Known rows, with every step that occurs
F-V-G-N-M: [ -3  -8  -6  -9 -19   5  -9   3   9  -9  -7  -2   4   1  -4  -2   6  -3
   9  -8   3   6  11 -23   9   7  14  -7 -15   3   3   3  -3  -2  20   0
  25   3   4 -14  18]
E-H: [ -6  -8  -4  -3   4  12  -2   3  11 -14 -12 -15  -3 -11  -6  -5  10  -3
  17  -4  -5   1   9  -8  -2  17   7 -10 -15  14  10  -3   1  -9   4  -2
  20  -6   3  -8   2]
E-F-V-Y-N-H: [  0   4   7  -5  -3  18   7   4  17  -8 -12  -3  -1   2   7  -4  17  -5
  23  -8   4  15  13 -13   2  21   5 -12  -3   7   6   6  -1  -1  25   8
  28  -3   6 -11  15]
Y-V-G-N: [  2 -13  -4  -3 -15   2  -7   4   8  -6 -11  -9  11  -8  -6   1   4  -2
  12  -6   6   7  12 -14  -6  13  12 -12  -9  -4   0   2 -13   1  25  -5
  29   5   2  -6  15]
H-E-F-V-T-P: [ -9   2   1  -7 -14   7   6   2  16 -14  11   3   0   0 -13  -1  19  -4
  26  -9   3   7  17 -10   3  23 -13  -4 -20   4   4  -1   2  -5  21   5
  28   2   2  -3  21]
F-V: [ -2  -6   1 -11 -11   8 -10   2  10 -10  -9   0  -7   0  -8  -6   7  -3
  15  -3  -1  12  13 -10   9   0   8  -8 -11   5   2   2  -1  -4  14   4
  24   3   3 -15   6]
F-V-Y: [  5 -13  -1 -14 -10  10  -5   2  11  -6  -8   0   0  -1   1  -7   9  -2
  17   1  -1  15   9 -12   7   4  13 -19  -7   8  -1  -2   0  -3  16   1
  29   1   7 -19  10]
F-V-G: [ -1 -14  -1 -10 -16   4  -8   4   9 -11 -11  -2   4  -1  -5  -5   5  -5
   8  -4   2  10   9 -18   8   1  13  -9 -11   6   2   2   1  -2  24   0
  24   2   4  -8  11]
P-T-V-G-N-M: [ -4  -9 -13  -9 -18  13  -6  12   6 -19   4  -2  -7  -8   2  -1   3 -11
  15  -4   3  12  -7 -13  -4  17   5  -5 -18   6   0   6  -7  -3  16  -6
  28   2  -3 -17  15]
V-T: [-13  -3  -2  -6 -13   1   6  -3  11  -9   3  -1  -4  -8 -14   2   8  -9
  24  -4  -6  10   6  -4  -2   1   3  -7  -9   5   1 -11   0   7  10  -5
  23  -2  -2 -10   2]
N-H-E-F-V-T-P: [-17   2   3 -11  -7  14  11  -6  21 -15 -14   0   8  -7  -4   7  12 -10
  38  -9   3  17  10 -12   1  25 -17  -1 -20   6   3  -5  -2  -4  13   0
  22   2   0   0  27]
F-V-G-N: [ -3 -11  -2  -9 -18   6  -9   4   9  -9  -7  -2   4   1  -5  -6   5  -2
  10  -4   0   5  11 -18   8   5  13  -7 -13   5   5   4   0  -3  22   1
  25   3   5 -15  16]
P-T-N: [ -2  -6  -5 -15  -9  21  -5   9   8 -16   1   0 -17  -7  -5  -4   6 -11
  22   1   0  13  -5  -5 -12   9   1  -9 -10   8   0   6   1  -3   8   1
  25  -2  -3 -11  10]
N-G-V: [ -2 -15  -4 -12 -21  -7 -11   9   7  -6  -6 -13   8 -11   7   9   8  -8
   7   2   8  14   0 -17  -3   3  15  -8 -17  -2  -8   1  -8  -1   9  -2
  23   5   7 -11  19]
T-V-G-N: [ -7 -14 -12  -3  -8   4 -10  11   4 -13  -3  -9   2  -7  -3   4  -4  -3
  10  -3   4   2   0  -4  -1  10  18 -13 -17   1  10   6  -1  -2  25 -11
  31  10   2 -17  11]
E-F-V: [ -1   5   7  -4  -7  11   4   5  14 -12  -4  -5  -8   3   0  -4  17  -5
  13  -7   4  12  14  -9   5  16   3  -5  -8   6   6   7   3  -3  24  10
  25  -3   3  -6   6]
H-E-F-V-G-N: [ -6   1   1  -8 -17   6   1   3  18 -13   9   1   4   0  -8  -5  18  -1
  15 -10   4   3  16 -16   1  30  -8  -4 -20   4   5   9   1  -7  26   6
  29   4   4  -5  24]
F-V-T-N-Y: [ -7   2  -3 -18 -10  12  -3  -1  15 -10  -6   6  -7   5  -9  -1   4  -5
  29  -4   1  11  15 -11   3   1  13 -13  -4   0   5  -8   5   5  18  -1
  29   3   2 -18  10]
H-E-F-V-G: [ -4   0   1  -8 -15   4   2   3  18 -14   6   1   4   0  -8  -4  18  -2
  13  -9   5   7  14 -15   2  28  -8  -6 -19   5   3   7   2  -7  28   6
  29   3   4  -1  21]
G-V-Y-N-T-P: [  3 -24  -5  -7 -12  12  -5   4   7   2  -4  -1  11  -6   4   7   5  -7
  29   3  -6   9  10 -15   1  11   5 -20  -6  -1   2  -4 -12   1   4  -1
  30  -1  10 -28  16]
N-H: [-12  -6   3  -9  -1  12   2  -5  15 -11 -27  -9   3 -15   1   8   5 -11
  23  -5   1  20   0  -6  -3  11  -3  -6 -16   8   2  -1  -4  -4   2  -3
  18   2   0  -3  14]
G-N-T: [-13   2  -1  -1 -13  11  -2  -3   7  -3   0  -2  -5  -6  -7  -1   6  -4
  25  -5  -2   2   8  -6  -1   4   1  -2 -14   3   8   0  -7   2  -3  -3
  25   0   3 -17  15]
P-T-V-Y: [  2 -14  -9 -13 -10  17  -3  11   8 -17   4  -1 -10  -9   6  -6   4 -10
  21   3   0  17  -9  -4  -6  15   3 -14 -12  10  -1   3  -4  -3  14  -6
  30   1   0 -21   8]
H-E-F-V-T-N: [ -8   8   1 -11 -12  10   3   1  21 -14   9   5  -2   3 -13  -3  16  -3
  26 -10   2   5  18 -12  -1  26 -10  -7 -16   2   5   2   4  -3  25   5
  30   4   2  -5  19]
V-Y-N-H: [  1 -11  -2  -7  -2  15   1   3  12   2 -18  -4   4 -11   7  -1   9  -5
  25  -4   1  15   1  -7  -5  11  11 -27  -5   8   3   1  -8  -2   7  -4
  31   0   8 -16  20]
H-E: [ -6  -7  -3  -9 -13   1  -5   0  14 -11   6   0  -2 -10 -15  -1  14  -3
  13  -6   1   7   8  -6  -2  17  -8  -9 -23   4   0   4  -1  -9   9   1
  27   5   2  -3  16]
H-E-F-V-T-N-G: [ -8   9   0 -12 -15   6   2   4  20 -14   8   3   0   1  -9  -1  17  -4
  23 -10   8   7  15 -15  -2  24  -6  -7 -17   0   2   2   4  -2  27   4
  30   5   3  -2  25]
P-T-V-G-N: [ -4 -13 -10 -10 -16  14  -5  12   6 -18   5  -2  -7  -8   1  -5   2  -9
  16   0   0  10  -7  -9  -6  16   4  -5 -16   9   1   8  -5  -3  17  -6
  28   3  -2 -19  12]
Y-N-T: [-11   6   0   3  -8  13  -8   5   5   1 -14   2 -10  -8 -14  -5   7  -7
  29 -15   2   5  10  -5   0  -7   4 -11  -4   1   9   2 -17   5   0   0
  28   3   3 -10  12]
N-Y-V-G: [ 10 -14  -7 -10  -9   0   3   3  12  -5 -20  -8   5  -7  13  10   8  -4
   5  -5  16  19   4 -10  -8  13  23 -24  -4  -1   0  -1  -4   0  16  -5
  37   4   7  -2  17]

Rows
[  0 -11  -4 -11 -17   5  -6   3  10  -7  -9  -2   4   2   1  -3   6  -2
   9  -4   4   8  10 -19   6   7  18 -10 -11   6   5   3   1  -3  21   0
  29   4   7 -15  19] : F-V-G-N-Y
[  5  -7 -10 -15   1  11  -3   6  11  -8 -18  -6  -3  -4   3  12   1  -5
  15  -4  15  12   5  -5 -14   8  26 -29  -3  -5   7   1   5   0  18  -5
  36   6   4  -4  16] : T-N-Y-V-G
[  3 -11  -8 -20 -15  17  -5  12   9 -13   1  -2  -6  -8   8   0   5 -12
  21   4   4  16  -8 -15 -14  12   8 -14 -10   6  -6   3  -1  -1  11  -2
  27  -1   2 -16  20] : P-T-N-G-V-Y
[ -9  11  -3 -10 -13   9   3   1  22 -15   9   6  -2   2 -12   1  17  -4
  24 -13   5   6  18 -16   1  28  -8  -8 -19   0   4   1   1  -3  24   5
  30   3   1  -4  21] : H-E-F-V-T-N-M
[ -2   4   1  -9 -15   7   0   7  18  -8   5   1   2   0  -3  -5  21  -2
  20 -10   8   8  13 -16   0  26  -4 -12 -16   4   1   7  -3  -6  25   6
  32   5   7  -5  28] : H-E-F-V-Y-N-G
[  6 -24  -4 -10 -11   8  -9   4  11   2  -4  -3  10  -6   6   4   6  -4
  21   2  -8   8  11 -16  -1  18   9 -21  -5   0   1   3 -11   0   9   2
  30   0  10 -32  13] : G-V-Y-N
[ -5   6   2  -7 -13  12   3   3  19  -9   4   7   1   0  -6  -7  18  -3
  27 -11   4   7  17 -14   2  26 -10 -10 -13   4   4   4  -4  -3  22   6
  33   3   5  -6  24] : H-E-F-V-Y-N-T
[ -6 -13 -10  -1 -20  -2  -2   4   7  -7  -4 -11   9  -9  -1   7   8  -5
  -1 -10   5   4   1 -19  -1  11  16  -9 -20   3   3   4  -3  -3  14  -5
  25   0   2  -6  21] : V-G-N-M
[ -2   3   2  -8 -12  10   1   4  19  -9   6   4   0   0  -7  -7  20  -1
  21 -11   3   7  17 -13   1  28  -7 -12 -15   5   4   7  -2  -7  23   7
  32   3   6  -8  23] : H-E-F-V-Y-N
[-13  -2  -1  -7  -7  13  -2  -5  13  -5 -12  -8   1  -9  -1   3   5  -4
  25  -4  -2   7   5  -6  -4  16   0  -3 -18   5   8   5  -5  -4  -1  -2
  21   2   2 -18  21] : G-N-H
[ -2  -6  -8  -7 -11   8   3  -1   8  -1  -3  -6  -2  -3   2   7   9  -1
  25  -3   6   7  11  -4  -6  13  13 -15 -11  -2   8  -3  -5  -1   3  -4
  33   3   6 -20  23] : G-N-Y-V-T-P
[  2  -4  -6  -8 -10   7  -3   0  11  -1  -6  -7  -2  -4   5   4   9   1
  16  -4   7   7   9  -5  -7  17  15 -16 -10  -3   7   5  -6  -3   4  -1
  34   4   7 -21  20] : G-N-Y-V
[-14  -3  -3   2 -13  12   0   0   2  -4   1  -4  -5  -7  -9   3   7  -6
  30  -3   0   3   7  -3   1  -2  -1  -3 -17   3  10  -5  -6   0  -7  -4
  25  -1   3 -15  19] : G-N-T-P
[ -1  -9  -8 -13  -8  23  -3  11  10 -14  -5   1  -8  -9   7  -5   3 -11
  30   0   0  17  -8  -6  -6  18   1 -13 -10  10   0   5  -9  -2  13  -6
  30   3   0 -23  15] : P-T-V-Y-N-H
[  4  -9  -7 -10  -7   4   8   0  11  -5 -13  -6  -1  -6   7  12  10  -5
  22  -4  12  20   8  -4  -6   8  17 -22  -5  -2   2 -11  -4   3   9  -6
  36   2   5  -6  16] : N-Y-V-T-P
[ -2   1   4  -3 -12   9   5   6  13 -11  -2  -6   0   4   2  -4  16  -4
  10  -7   5   8  13 -15   4  19   6  -4  -9   7   7   9   3  -2  30   8
  26  -3   4  -7  13] : E-F-V-G-N
[-11   7  -1 -17   3  22  -2   0  19 -15 -18   0  -2  -3  -7   6   3  -8
  32  -7   6  10  10  -9  -8  19   0 -13 -13   0   8   3   6  -3  17   1
  26   6   0  -4  23] : T-N-H-E-F-V
[-14   2  -5 -11  -7   9   3  -1  12 -10   1   0  -7  -5 -17   5   3  -9
  30  -4  -3   7   7  -3  -8   0   8 -13  -6   0   5 -11   6   9  13  -6
  25   0  -3 -10   5] : V-T-N
[ -5 -14  -7 -17 -12   7  -3  -2  14  -7  -1   1   5  -1  -2  13   1  -8
  28   2  -5   7  14 -14  -5  16   9 -14  -5  -5   4  -7  -1   7  11  -2
  28   1   4 -27   9] : G-V-T-N-Y
[  0 -10 -11  -6  -2   9 -10  15   5  -7  -7  -6  -2  -8   5   1   1  -3
  20  -3   7  10  -2  -1  -2   5  23 -27 -10   1   5   3  -7  -1  20 -11
  36  11   7 -22  14] : T-V-Y-N-G
[ -9  -5  -6  -4  -5  12   1   3   8 -11  -7   1  -3  -9   0   1  -1  -9
  29  -2   4  13  -1  -3   2  -2   7 -15  -9   4   5 -10  -7   7   9 -13
  33   3   2 -12   7] : N-T-V-Y
[-10   9   4  -5  -5  19  -6   3  17  -4 -20   2  -2  -4  -9  -3  11  -4
  34 -17   3   8  15 -11   0  18  -5  -9 -10   2   9   9 -13  -3  12   6
  26   7   4 -11  25] : Y-N-H-E-F-V
[ -2  -9  -8 -12 -12  16  -6  12   6 -19   3  -1 -14  -9  -1  -5   4 -10
  19   1  -1  14  -6  -2  -5  13   0  -6 -15   9   0   6  -5  -4  13  -4
  27   2  -3 -18   5] : P-T-V
[  9  -9  -5 -11  -5   4   1   1  13  -4 -19  -8  -2  -7  11   9  10  -3
  11  -4  14  20   7  -5  -7  11  20 -24  -4  -1   1  -1  -5  -2   8  -2
  37   4   6  -7  13] : N-Y-V
[ -5  -3  -4 -17  -6  25  -1   5  12 -17  -9   0 -12 -10  -1  -1   3 -14
  29  -1   0  17  -6  -8 -13  13  -3  -7 -11   9   0   4  -1  -3   6   0
  23  -1  -3  -9  16] : P-T-N-H
[  2  -7   0 -13  -7  17  -7   2  14  -2 -17   3   1  -1   2  -7   7  -3
  27  -4  -1  14  11 -15   6   6  11 -20  -4   7   3   1  -7  -2  15   1
  29   3   8 -21  17] : F-V-Y-N-H
[-15 -10  -4  -3 -12   3   9   0   3 -10   4  -4  -3  -9 -16   8   9 -11
  31  -2  -3  11   5   0   0  -7   0  -8 -15   4   3 -17   1   4   4  -7
  22  -3  -2  -7   8] : V-T-P
[ -5   4   6  -1 -13  10   8   5  12 -11  -3  -3   1   4   2  -4  14  -5
  15  -9   6   8  13 -16   5  17   4  -2  -7   6   8   5   0   2  28   6
  27  -3   4  -5  14] : E-F-V-G-N-T
[ -3  -9  -9  -7   3  16  -7   9   9  -9 -14  -4  -2  -8   4   2  -2  -4
  26  -3   2  11   0   1  -2  11  16 -26  -9   2   8   2  -7  -1  18 -11
  35  10   5 -23  13] : T-V-Y-N-H
[-12   6  -3   2  -5  15 -11   9   5  -3 -14   3 -11  -6 -13  -4   2  -6
  32 -15   3   5  10  -2   1  -5   7 -12  -4  -1  11   3 -16   6   6  -4
  31   8   2 -15  11] : Y-N-T-V
[ -1 -17  -7  -5 -17  -2   2   5   7  -5  -6 -10   9  -7   7   5   8  -4
   0  -5   7   6  -1 -14  -5  11  20 -14 -14   6   6   6   2  -3  15  -6
  30   1   7  -7  23] : V-G-N-Y
[  1 -11  -9 -11 -10  20  -5  13   7 -13   2   1 -11  -8   4  -8   4  -8
  24   0  -1  15  -6  -5  -6  15   5 -15 -10  10   1   6  -8  -3  14  -5
  31   2   1 -24  11] : P-T-V-Y-N
[ -6 -11  -5 -14 -24  -8  -6   6   9  -6  -1  -9   9 -10   4  10   7  -9
  15   0   6  13   1 -20  -3   3  13  -7 -14  -3  -8  -6  -8   5  12  -5
  23   5   6 -12  20] : N-G-V-T
[ -1 -11  -3  -5 -13   5  -5   1  11  -7 -18  -9  15 -10  -3   3   2  -3
  17  -6   6  10  11 -16  -6  16   8 -10  -9  -3   0   1 -15   1  24  -6
  28   5   1  -4  19] : Y-V-G-N-H
[ -6 -16 -11  -4  -7   2  -9  12   3 -17  -7  -8   2  -9  -3   5  -2  -6
   6  -3   5   7  -2  -3   0   6  18 -15 -16   2   7   4   0  -2  27 -11
  30   9   1 -10   6] : T-V-G
[  4  -8  -1 -11  -9  14  -9   5  11  -2 -10   3  -3   1   0  -9   8  -1
  22  -4  -1  12  12 -13   7   3  14 -21  -3   6   2   2  -5  -2  16   2
  30   3   8 -22  14] : F-V-Y-N
[ -2 -14  -9 -10 -15  12  -5  13   5 -20   2  -2  -7  -9   1  -5   3 -11
  14   0   1  13  -9  -8  -5  13   4  -6 -15  10  -1   6  -4  -3  19  -6
  28   2  -2 -14   9] : P-T-V-G
